Every row comes from one small tree of marks. The marks that hang from a mark follow it in brackets, in alphabetical order. Every link used is in the known rows. Which tree was each row made from?
Known rows:
mava(pepob(midol(vutib(gonaba(misokas)) zosus))): [  2.9  -8.6  16.9 -32.5  13.6  16.9   1.7 -23.1  -3.7  -7.4 -19.0  -9.1
   3.2  43.1  -1.8 -30.1   0.7  -2.5   8.3   4.2]
mava(pepob(midol(zosus)) vutib(gonaba(misokas))): [ -0.4  12.5  20.2 -38.1  10.3  12.1   1.5 -26.7 -12.5  -7.4 -31.2  -2.1
  12.6  46.2   7.5 -26.1  -1.4  -0.1  16.3   9.8]
vutib(gonaba midol): [  5.6  -0.2   5.3  -1.4   7.7   2.1   6.4 -13.2   4.1  -0.4 -14.4 -12.1
   2.3  27.7  -3.3 -32.5  -2.4 -31.3   5.0  -0.9]
vutib(gonaba(misokas)): [  2.7   2.6  12.9 -11.1  12.8   9.0  18.3 -10.8   2.3   8.1 -25.9 -32.1
  13.4  27.2  -3.9 -39.0  -2.3  -9.1   4.5  -5.2]
vutib(gonaba(misokas) mava): [  6.9  -5.6  14.1 -18.9  12.1   8.4  13.7 -14.7   2.3   5.1 -31.1 -26.7
  20.2  21.6  -3.8 -31.1  -4.9  -6.0   1.3   4.8]
mori(midol(zosus(mava))): [-11.2 -21.6   3.4 -22.4   5.8   6.4   2.9 -10.5  12.8 -17.7 -19.6  -6.4
   3.7  38.8 -37.9  -5.8   3.4 -18.4   0.0  12.9]
pepob(mava midol(zosus)): [ -7.1   3.0  20.6 -28.1   0.8  13.0   3.2 -23.1   1.9  -3.6  -7.0 -21.1
  -7.1  14.7 -20.8  -7.2   2.0 -22.8   0.3   3.1]
mori(mava(pepob) midol(vutib zosus)): [  2.5 -23.6  11.2 -24.9  10.6  14.7  -1.2  -4.2  -0.4 -19.6 -18.3  14.8
   1.9  59.4 -16.8  -0.1  -0.3 -17.7   9.4  24.6]
mori(mava midol): [ -2.2  -7.7   7.4  -1.1   1.2   9.7   2.9  -1.1   2.5  -7.9 -28.5  -6.1
   5.0  32.3 -22.3  -3.6  -0.8 -32.2   4.2  13.3]
gonaba(misokas pepob(midol(zosus))): [-17.1   5.3  19.9 -18.8  -1.4  14.8  10.1 -18.5   1.2  -7.6 -26.1 -42.8
   4.9  48.3 -22.7 -23.4  -3.4 -16.1   3.6   5.4]
pepob(mava(vutib(gonaba midol))): [  6.1  15.2  14.5 -22.1  12.8   3.8   4.7 -30.4  -8.0  -1.3 -12.8 -11.5
   2.3  28.9  10.0 -14.2   0.9 -31.0   8.6   7.4]
vutib(midol): [ -3.2   2.1  13.0   2.6   0.7   4.5   2.5 -10.8   5.1   0.8 -10.7 -17.8
  -0.2  26.1 -15.0 -18.6  -2.4 -27.9   0.8   6.8]
mori(midol): [ -4.4  -4.9   9.7   5.0   1.0  11.8   5.5  -4.8   6.9  -3.9 -17.3  -5.4
   0.5  31.8 -26.3  -6.7   2.3 -23.3   4.0   8.1]
midol(vutib(gonaba) zosus(mava(pepob))): [  7.5 -24.0   8.2 -37.7  20.9   8.8  10.5 -18.7  -0.4 -20.8 -16.1   5.3
  13.7  50.1 -12.5 -18.8   6.7  -9.1   2.9  14.8]
vutib(mava midol(zosus)): [ -0.1 -16.1  13.3 -22.7   5.4   2.8  -2.7 -10.9  10.3  -5.1  -9.4  -7.8
   4.9  33.5 -17.1 -15.7  -7.8 -19.3  -0.8  16.3]
pepob(mava): [ -0.5   7.3  20.6 -12.8   5.5  10.2  17.1 -15.2   0.1   2.6  -9.5 -26.1
   2.6  14.9 -14.8  -7.8   3.7 -20.3   0.4   5.6]
pepob(mava(vutib) midol): [ -5.3  20.2  27.8 -20.6  -2.2  15.7  -1.9 -32.5 -10.5  -2.3 -15.7 -17.6
  -0.9  15.0  -9.6   9.6   6.4 -26.8   0.4  13.9]
mava(pepob vutib(gonaba(misokas) midol(zosus))): [  1.7   9.9  14.3 -35.9  17.5   3.2   5.1 -22.2  -7.3  -5.4 -24.5  -2.2
  13.0  59.4  16.0 -36.5  -6.7  -1.0  19.3  12.0]
midol(vutib zosus): [  0.0 -23.0  19.3 -20.7  13.6  16.8   6.1  -3.5   8.8   0.8   2.6 -14.4
  -0.1  44.1 -24.4  -9.1   0.6 -13.8  -2.5   7.0]
pepob(midol(vutib(mava))): [  2.1 -17.5  22.5 -10.7  -1.9  19.4 -10.8 -21.5   2.1  -4.8 -13.0 -11.7
   2.0  17.5 -24.3   7.1   4.6 -26.6  -9.9  18.3]
vutib(gonaba mava(pepob) midol(zosus)): [ 11.4 -11.8   8.7 -28.0  10.9  -1.2   3.0 -17.8   0.0 -14.7 -19.7  15.9
  13.5  41.4   4.7 -31.1  -6.9 -12.9  13.0  17.0]

Write each row's tree:
[  0.6  -7.1  21.0 -25.9  -4.0  10.6  -3.8 -18.9  -3.3 -15.2 -21.6   9.9
  11.4  28.3 -15.3  -6.3  -1.3  -9.6   6.4  24.1]
vutib(mava(pepob(midol(zosus))))
[  3.4 -25.8  16.1 -37.9  12.4  17.5  -6.6 -23.7   5.7  -2.0 -18.2 -21.7
   4.0  30.6 -11.5 -23.4  -3.2 -11.2  -2.6   4.9]
pepob(midol(vutib(gonaba(misokas) mava) zosus))
[-22.0   6.0  19.9 -38.0   1.0  12.8   2.3 -32.6  -6.5 -19.3 -36.9 -39.8
  15.8  57.3 -24.0  -5.8   2.4 -15.7   0.1  19.7]
gonaba(misokas pepob(midol(zosus(mava(vutib)))))
[  4.6   7.7  18.4 -31.1   8.0  11.0  -0.7 -24.9 -13.2 -14.4 -23.2  16.0
  11.5  45.1   3.5 -15.7   1.0 -12.9  16.2  13.5]
mava(pepob(midol(zosus)) vutib(gonaba))
[ -2.7   4.6  12.4 -30.5  15.8   7.0  11.2 -25.8  -4.8  -3.8 -36.7 -29.6
  23.2  34.4  -6.1 -21.6   3.7  -8.6   1.1   9.7]
zosus(mava(vutib(gonaba(misokas))))
[  1.1   8.5  18.4  -8.0  -7.0  10.5   0.1 -15.8 -12.6 -14.0 -33.7  -1.9
   9.9  22.8  -9.3  -5.3   1.5 -26.7   5.3  20.3]
mori(mava(pepob(midol)))
[ -0.6   1.9  13.6 -49.0  19.5   4.0  13.2 -25.1  -9.2 -14.7 -35.7  -6.5
  26.7  53.0   1.5 -26.1   0.7   7.4  11.7  17.0]
midol(zosus(mava(pepob vutib(gonaba(misokas)))))
[  5.2   8.4   8.4 -21.4   9.4  -2.0   1.4 -32.1 -12.7 -21.5 -30.2   8.6
  18.3  42.4   5.3 -15.4   4.8 -20.2   9.5  23.5]
zosus(mava(pepob vutib(gonaba midol)))
[ -0.8 -27.9   6.9 -33.7  11.4  13.7  -4.8 -26.6   5.4 -16.7 -14.5 -12.7
   0.3  30.8 -25.0 -13.6   7.8 -27.4  -7.2   4.6]
pepob(midol(vutib(gonaba) zosus(mava)))
[ 10.9 -18.5  14.9 -12.1  12.2  14.1  13.9 -17.9  -2.4 -11.5 -20.0 -15.3
  17.1  52.2 -10.2 -12.7   1.3 -27.5  -0.7  16.3]
midol(vutib(gonaba(pepob) mava))
[ 10.3 -14.0  24.8 -15.1   6.8  14.7   4.6 -14.2  -5.1  -8.8 -13.6   6.2
  15.4  35.7 -11.3   2.8   3.7  -7.8   0.4  29.1]
midol(vutib(mava(pepob)))
[  2.5  -9.7   1.2 -30.6  11.9  -4.7   6.3 -21.9   1.3 -24.1 -23.3   5.0
  12.1  43.9  -4.8 -31.3   0.0 -17.9   8.8  13.0]
vutib(gonaba midol(zosus(mava(pepob))))
[-10.6  19.1  23.3 -15.5   5.1  11.6  28.4 -21.9  -4.4  -1.6 -23.5 -54.2
   9.0  38.5 -11.1 -18.2   0.5 -14.3   3.6   7.1]
gonaba(misokas pepob(mava))
[ -2.3   8.9  12.8  -7.3  10.1   9.6  26.9 -14.7  -2.5  -1.1 -31.9 -41.7
  18.0  51.3  -5.6 -38.0  -2.6 -15.8   7.7  -1.4]
vutib(gonaba(misokas pepob))
[ 15.0 -23.2  15.0 -15.8  15.4  13.9   5.3 -14.2   3.0  -0.9 -13.0  -5.3
  12.2  29.4  -9.7 -11.6   2.0 -20.4  -3.9  10.2]
midol(vutib(gonaba mava))
[  1.0   3.9  18.4 -22.6  18.4  17.2  26.6 -27.1  -4.5  -3.1 -18.1 -47.7
   6.1  49.4  -1.7 -24.0   3.0 -19.5   2.2   1.7]
midol(vutib(gonaba(misokas pepob(mava))))
[ -5.0 -11.9  -1.7 -24.9  11.5  -2.4  12.6 -23.0   4.9 -24.3 -23.6 -21.8
  11.2  59.4 -15.6 -31.3  -1.6 -33.6   3.8   8.8]
vutib(gonaba(pepob) midol(zosus(mava)))
[  6.3  -9.7  13.2  -5.3  13.6  15.6  19.1 -13.8  -2.0  -8.2 -15.6 -22.9
   9.6  58.5 -11.3 -18.9   4.0 -28.8   1.9   4.8]
midol(vutib(gonaba(pepob)))
[ -7.3  23.5  22.2 -14.5   2.7   6.9  10.0 -30.4 -11.3  -9.9 -15.1 -26.2
   3.9  50.6  -2.4  -0.3   1.5 -34.1   7.1  20.8]
gonaba(pepob(mava(vutib(midol))))
[ -1.1  -2.1  14.5 -29.7   7.0   9.5  -1.5  -7.2  -9.8 -19.3 -30.4  22.8
  12.7  62.7  -6.1   3.1  -2.1 -13.2  17.6  30.6]
mori(mava(pepob vutib) midol(zosus))
[ -9.4  14.3  21.0 -32.3   8.2   6.3   9.4 -26.7  -6.2 -12.1  -9.5 -21.7
   1.4  61.7  -5.3  -4.3  -2.1 -28.1  10.0  19.4]
gonaba(pepob(mava(vutib(midol(zosus)))))
[  9.1 -26.1  11.6 -25.7  21.0  14.0  10.1  -7.1   7.2  -0.5  -2.2  -8.3
   2.8  45.6 -12.8 -24.5   0.1 -16.0   1.4  -2.1]
midol(vutib(gonaba) zosus)
[ 13.2 -15.6   5.0 -11.1  13.4  12.8   3.0 -10.7  -5.8 -18.2 -29.2  16.6
   7.0  49.9  -2.1 -10.1   3.2 -27.7  11.3  19.2]
mori(mava(pepob) midol(vutib(gonaba)))
